Each row was made from one path, in order. Every step used is in the known rows, and no mark comes twice. Write each row's path.
In the rows, 128 means zero.
Known rows:
riripin/povi: [140, 120, 126, 128, 129, 109, 134, 121, 120, 114, 113, 134, 127, 127, 131, 128, 133, 128, 131, 107, 127, 131, 126, 116, 146, 132, 118, 114, 124, 125, 106, 128, 135, 145]
feve/buvez: [115, 135, 120, 141, 127, 140, 134, 109, 121, 129, 139, 144, 134, 116, 128, 128, 141, 130, 110, 128, 144, 122, 131, 114, 152, 128, 118, 149, 137, 121, 133, 138, 135, 136]
feve/nuve/povi/buvez: [114, 140, 133, 127, 128, 116, 122, 124, 130, 101, 134, 141, 144, 128, 128, 149, 125, 117, 120, 98, 101, 146, 126, 123, 123, 139, 97, 120, 129, 114, 140, 150, 151, 142]
larim/legav/buvez/tubem/relut/feve: [129, 133, 112, 134, 124, 148, 135, 118, 132, 136, 151, 122, 159, 105, 130, 121, 132, 132, 137, 133, 121, 139, 136, 127, 136, 139, 101, 175, 155, 135, 132, 103, 141, 134]
relut/povi: [124, 131, 125, 144, 123, 118, 132, 126, 142, 130, 129, 108, 141, 139, 119, 102, 135, 125, 119, 134, 120, 119, 121, 111, 116, 141, 112, 129, 132, 114, 123, 132, 130, 138]
legav/buvez/tubem/relut: [132, 128, 129, 127, 130, 143, 128, 123, 117, 149, 154, 115, 130, 118, 152, 132, 140, 118, 124, 113, 113, 136, 143, 126, 115, 146, 118, 153, 162, 106, 136, 115, 124, 132]
tubem/nuve/povi: [145, 143, 139, 132, 95, 111, 114, 121, 134, 122, 127, 113, 135, 106, 111, 130, 142, 125, 125, 113, 133, 145, 111, 125, 122, 141, 109, 87, 127, 122, 122, 148, 133, 136]
feve/nuve/legav/buvez: [122, 141, 137, 111, 130, 134, 132, 117, 136, 97, 140, 143, 136, 115, 142, 106, 135, 158, 131, 95, 122, 137, 117, 95, 116, 129, 119, 167, 150, 117, 137, 110, 141, 105]
relut/povi/rifu: [121, 115, 125, 129, 130, 115, 120, 120, 140, 125, 115, 116, 139, 141, 106, 99, 144, 140, 135, 128, 115, 108, 105, 124, 129, 133, 112, 124, 129, 115, 140, 138, 124, 159]
larim/legav/nuve/povi: [128, 143, 144, 124, 112, 93, 124, 99, 143, 122, 107, 124, 136, 119, 110, 121, 144, 142, 138, 108, 120, 137, 123, 122, 129, 120, 108, 144, 148, 132, 120, 129, 140, 138]
tubem/relut: [138, 118, 123, 122, 107, 123, 144, 136, 120, 130, 115, 131, 119, 124, 131, 134, 131, 103, 127, 119, 121, 144, 131, 129, 118, 143, 122, 108, 143, 112, 130, 133, 107, 141]
buvez/tubem/relut/feve/nuve/povi: [142, 126, 129, 142, 125, 115, 134, 122, 133, 136, 132, 108, 146, 113, 115, 155, 142, 114, 144, 107, 110, 156, 149, 135, 110, 156, 84, 95, 148, 96, 108, 130, 144, 150]
nuve/legav: [127, 133, 135, 100, 113, 122, 146, 118, 133, 123, 129, 123, 131, 128, 127, 120, 131, 129, 125, 114, 143, 133, 118, 114, 121, 120, 132, 142, 134, 137, 133, 109, 116, 106]
feve/nuve/povi: [135, 128, 139, 140, 129, 102, 131, 119, 132, 110, 117, 130, 131, 129, 118, 142, 133, 125, 140, 100, 114, 142, 130, 122, 116, 134, 107, 101, 136, 109, 117, 143, 144, 138]
povi/buvez/tubem/nuve/legav: [126, 152, 132, 85, 115, 146, 106, 123, 146, 159, 186, 114, 163, 104, 138, 124, 138, 138, 98, 102, 133, 136, 121, 125, 141, 135, 113, 140, 142, 146, 143, 105, 125, 123]
relut/feve/larim/legav/buvez/tubem/timi: [132, 148, 119, 170, 139, 134, 151, 88, 137, 134, 177, 123, 190, 113, 123, 95, 118, 145, 164, 165, 140, 104, 134, 119, 146, 137, 97, 204, 138, 137, 132, 75, 173, 113]
buvez/tubem: [132, 133, 133, 131, 147, 135, 125, 122, 130, 161, 163, 110, 138, 129, 135, 139, 132, 127, 124, 125, 129, 119, 144, 138, 128, 130, 125, 133, 136, 129, 124, 115, 131, 131]
timi/tubem/relut/legav/nuve: [150, 117, 139, 92, 98, 138, 114, 119, 154, 153, 102, 105, 104, 118, 118, 109, 132, 123, 111, 113, 95, 138, 147, 157, 127, 148, 93, 138, 147, 129, 105, 117, 115, 145]
larim/legav/buvez: [118, 135, 124, 130, 128, 134, 132, 111, 135, 108, 139, 142, 139, 120, 137, 109, 122, 146, 132, 127, 122, 127, 119, 114, 141, 123, 122, 182, 143, 146, 140, 115, 140, 123]
timi/tubem: [145, 123, 125, 115, 132, 136, 101, 118, 149, 138, 120, 111, 116, 133, 121, 125, 123, 114, 121, 122, 119, 136, 132, 156, 131, 121, 124, 131, 118, 132, 123, 122, 131, 121]
timi/tubem/nuve/povi/larim/legav: [159, 136, 132, 123, 95, 106, 100, 103, 184, 131, 118, 104, 131, 110, 76, 120, 127, 122, 122, 110, 147, 135, 122, 154, 145, 121, 98, 103, 123, 139, 132, 129, 127, 136]
larim/legav/buvez/tubem: [122, 138, 133, 134, 148, 138, 128, 106, 138, 146, 174, 120, 147, 125, 143, 120, 129, 144, 128, 121, 124, 123, 137, 124, 143, 122, 120, 187, 152, 148, 136, 103, 142, 129]
tubem/larim/legav: [143, 119, 127, 123, 116, 127, 143, 122, 148, 129, 109, 140, 134, 100, 123, 128, 127, 126, 125, 139, 126, 123, 123, 135, 133, 131, 123, 133, 131, 123, 157, 124, 103, 142]
larim/legav/buvez/tubem/timi: [132, 146, 137, 134, 132, 116, 133, 94, 125, 148, 187, 124, 175, 139, 150, 115, 134, 138, 143, 138, 141, 111, 125, 123, 136, 128, 113, 190, 151, 158, 131, 91, 144, 120]
larim/legav/nuve: [121, 136, 136, 118, 125, 116, 118, 112, 149, 134, 121, 137, 142, 115, 121, 111, 139, 160, 135, 118, 120, 126, 120, 129, 146, 119, 115, 156, 145, 143, 117, 115, 137, 137]
timi/tubem/relut/povi: [152, 113, 121, 123, 104, 118, 121, 126, 156, 143, 102, 97, 118, 144, 115, 104, 138, 90, 113, 120, 101, 142, 129, 139, 111, 147, 103, 111, 137, 104, 117, 128, 107, 147]
riripin/povi/buvez/tubem: [130, 134, 121, 113, 151, 130, 114, 115, 126, 143, 161, 125, 150, 127, 148, 149, 132, 121, 105, 102, 107, 131, 142, 130, 152, 136, 102, 139, 126, 133, 122, 114, 142, 156]
timi/tubem/larim: [162, 116, 121, 112, 120, 142, 103, 116, 152, 139, 96, 113, 108, 106, 122, 129, 130, 107, 111, 131, 109, 131, 130, 164, 125, 136, 124, 121, 121, 104, 149, 127, 104, 131]
nuve/legav/buvez: [122, 145, 132, 104, 117, 138, 136, 109, 125, 107, 138, 129, 130, 117, 140, 105, 134, 144, 123, 110, 130, 133, 113, 99, 116, 122, 131, 184, 146, 127, 144, 108, 127, 99]
legav/buvez/tubem/nuve/povi/larim: [141, 154, 138, 141, 118, 131, 94, 103, 145, 136, 163, 95, 143, 97, 110, 126, 144, 148, 119, 108, 139, 118, 133, 125, 128, 145, 102, 131, 149, 108, 149, 135, 138, 129]
povi/kava: [116, 138, 113, 123, 145, 136, 122, 107, 136, 114, 116, 126, 127, 132, 134, 124, 124, 144, 123, 126, 135, 131, 114, 124, 133, 124, 115, 119, 127, 111, 124, 128, 122, 143]
riripin/povi/kava: [130, 127, 113, 121, 146, 117, 129, 101, 129, 103, 102, 126, 127, 128, 141, 124, 126, 143, 128, 104, 132, 135, 111, 115, 151, 123, 104, 112, 121, 106, 102, 126, 127, 162]

Write each row's path:
[117, 167, 104, 146, 127, 148, 96, 77, 142, 142, 154, 103, 162, 87, 111, 133, 153, 153, 111, 126, 155, 135, 115, 120, 161, 142, 70, 120, 132, 98, 112, 143, 150, 160] -> relut/feve/buvez/tubem/nuve/povi/kava
[115, 162, 140, 116, 135, 124, 91, 107, 132, 150, 154, 109, 150, 120, 127, 144, 153, 131, 106, 98, 94, 133, 139, 136, 124, 140, 99, 154, 148, 114, 134, 131, 142, 145] -> legav/nuve/povi/buvez/tubem
[127, 138, 129, 113, 113, 122, 134, 125, 116, 148, 154, 111, 138, 125, 132, 165, 136, 83, 105, 101, 105, 151, 143, 139, 111, 147, 101, 117, 146, 107, 138, 138, 114, 151] -> nuve/povi/buvez/tubem/relut
[114, 155, 140, 111, 132, 117, 107, 101, 147, 153, 156, 114, 159, 121, 124, 144, 145, 135, 111, 100, 103, 134, 132, 137, 138, 129, 92, 168, 151, 139, 133, 122, 144, 150] -> larim/legav/nuve/povi/buvez/tubem
[159, 125, 131, 100, 118, 133, 92, 103, 172, 145, 89, 120, 121, 97, 117, 106, 142, 135, 118, 120, 104, 128, 126, 166, 143, 127, 113, 150, 135, 115, 142, 118, 112, 143] -> timi/tubem/larim/legav/nuve
[144, 133, 140, 116, 132, 130, 113, 107, 159, 170, 133, 114, 146, 93, 131, 127, 157, 153, 120, 121, 110, 117, 142, 146, 138, 139, 112, 150, 150, 115, 147, 110, 114, 153] -> buvez/tubem/larim/legav/nuve
[141, 138, 132, 130, 139, 157, 114, 111, 131, 145, 146, 117, 134, 98, 150, 134, 147, 136, 111, 129, 103, 115, 139, 132, 117, 147, 122, 161, 146, 90, 167, 121, 118, 131] -> legav/buvez/tubem/larim
[123, 126, 119, 151, 117, 121, 160, 103, 169, 166, 157, 114, 160, 124, 100, 112, 145, 118, 99, 126, 150, 108, 150, 105, 154, 142, 90, 140, 164, 107, 136, 122, 107, 168] -> feve/buvez/tubem/relut/povi/larim/legav
[137, 144, 133, 138, 130, 146, 101, 111, 165, 149, 177, 117, 161, 94, 117, 110, 131, 166, 119, 118, 148, 114, 134, 127, 156, 129, 111, 156, 148, 142, 148, 108, 137, 132] -> povi/larim/legav/buvez/tubem/nuve
[125, 159, 126, 126, 135, 128, 119, 59, 155, 151, 121, 118, 147, 89, 123, 134, 162, 153, 104, 110, 134, 122, 123, 127, 154, 131, 79, 153, 161, 77, 142, 133, 112, 177] -> feve/buvez/tubem/larim/legav/nuve/povi/kava
[153, 111, 122, 107, 109, 129, 116, 129, 139, 142, 104, 115, 104, 130, 122, 131, 130, 91, 125, 116, 113, 152, 136, 159, 121, 132, 118, 109, 135, 117, 121, 122, 110, 133] -> timi/tubem/relut
[115, 133, 104, 142, 104, 147, 140, 119, 112, 123, 122, 140, 144, 98, 113, 131, 143, 120, 120, 139, 138, 140, 133, 119, 149, 144, 99, 140, 142, 106, 122, 137, 134, 146] -> tubem/relut/feve/buvez
[119, 139, 138, 90, 82, 123, 132, 119, 130, 121, 113, 122, 129, 115, 124, 138, 131, 115, 96, 104, 86, 144, 139, 131, 115, 159, 75, 142, 154, 123, 131, 143, 121, 159] -> tubem/relut/legav/nuve/povi/buvez
[143, 147, 124, 103, 100, 130, 75, 115, 148, 124, 134, 113, 133, 112, 110, 136, 132, 105, 99, 106, 107, 155, 114, 158, 131, 135, 94, 110, 120, 133, 138, 147, 139, 135] -> timi/tubem/nuve/povi/buvez
[149, 142, 142, 132, 114, 116, 105, 115, 135, 157, 157, 96, 143, 109, 117, 136, 147, 123, 122, 108, 132, 135, 132, 137, 122, 145, 105, 92, 138, 126, 121, 137, 140, 138] -> buvez/tubem/nuve/povi
[109, 151, 134, 107, 112, 109, 116, 103, 140, 115, 125, 135, 150, 117, 116, 133, 138, 135, 114, 104, 104, 142, 117, 125, 138, 124, 96, 161, 143, 137, 138, 136, 143, 145] -> larim/legav/nuve/povi/buvez
[132, 160, 118, 154, 111, 141, 103, 97, 131, 152, 163, 105, 162, 86, 103, 137, 160, 139, 118, 125, 148, 136, 130, 128, 152, 149, 85, 121, 137, 116, 117, 140, 160, 146] -> relut/feve/buvez/tubem/nuve/povi
[132, 152, 141, 113, 124, 121, 135, 91, 118, 145, 184, 111, 163, 136, 152, 112, 145, 142, 134, 120, 146, 113, 116, 110, 109, 131, 124, 191, 159, 144, 132, 82, 132, 99] -> nuve/legav/buvez/tubem/timi
[139, 145, 133, 132, 129, 143, 99, 113, 148, 152, 181, 120, 155, 99, 140, 110, 141, 157, 123, 118, 131, 129, 124, 128, 151, 132, 111, 164, 149, 152, 135, 110, 148, 132] -> larim/legav/buvez/tubem/nuve
[149, 119, 130, 122, 137, 133, 141, 117, 152, 163, 143, 120, 144, 105, 134, 138, 134, 126, 119, 135, 123, 116, 141, 144, 135, 133, 119, 136, 139, 124, 155, 113, 106, 142] -> buvez/tubem/larim/legav
[144, 157, 143, 140, 116, 128, 95, 109, 127, 141, 166, 102, 145, 102, 132, 125, 150, 138, 123, 103, 124, 132, 123, 125, 117, 147, 106, 132, 147, 119, 135, 133, 149, 130] -> legav/buvez/tubem/nuve/povi
[149, 139, 143, 134, 112, 109, 117, 107, 169, 156, 160, 100, 158, 107, 93, 133, 134, 139, 124, 113, 157, 122, 137, 139, 145, 132, 103, 104, 140, 142, 134, 127, 127, 145] -> buvez/tubem/nuve/povi/larim/legav
[143, 135, 143, 120, 100, 98, 127, 101, 147, 124, 87, 125, 132, 96, 113, 126, 153, 137, 126, 117, 105, 132, 118, 135, 119, 136, 105, 131, 148, 104, 147, 140, 114, 151] -> tubem/larim/legav/nuve/povi
[121, 151, 136, 134, 134, 120, 129, 92, 158, 149, 154, 124, 164, 111, 114, 120, 129, 129, 124, 105, 103, 121, 144, 129, 144, 125, 91, 172, 144, 114, 145, 109, 155, 147] -> feve/larim/legav/nuve/povi/buvez/tubem
[149, 148, 129, 96, 101, 146, 87, 106, 153, 123, 140, 112, 129, 98, 128, 89, 139, 144, 114, 99, 126, 143, 106, 130, 132, 125, 120, 160, 136, 137, 134, 106, 133, 96] -> timi/tubem/nuve/legav/buvez
[117, 131, 111, 118, 101, 129, 138, 140, 132, 127, 125, 120, 146, 135, 129, 116, 134, 97, 100, 125, 94, 138, 121, 113, 114, 155, 96, 126, 143, 106, 140, 137, 110, 158] -> tubem/relut/povi/buvez
[136, 147, 132, 140, 92, 115, 115, 102, 156, 100, 133, 123, 147, 93, 99, 113, 131, 150, 128, 115, 146, 129, 114, 110, 140, 130, 102, 141, 141, 130, 152, 136, 136, 130] -> tubem/nuve/povi/larim/legav/buvez
[127, 152, 109, 148, 127, 164, 94, 111, 138, 162, 177, 117, 168, 80, 115, 124, 154, 156, 113, 135, 151, 126, 131, 130, 169, 146, 93, 137, 133, 125, 119, 126, 158, 141] -> relut/feve/buvez/tubem/nuve
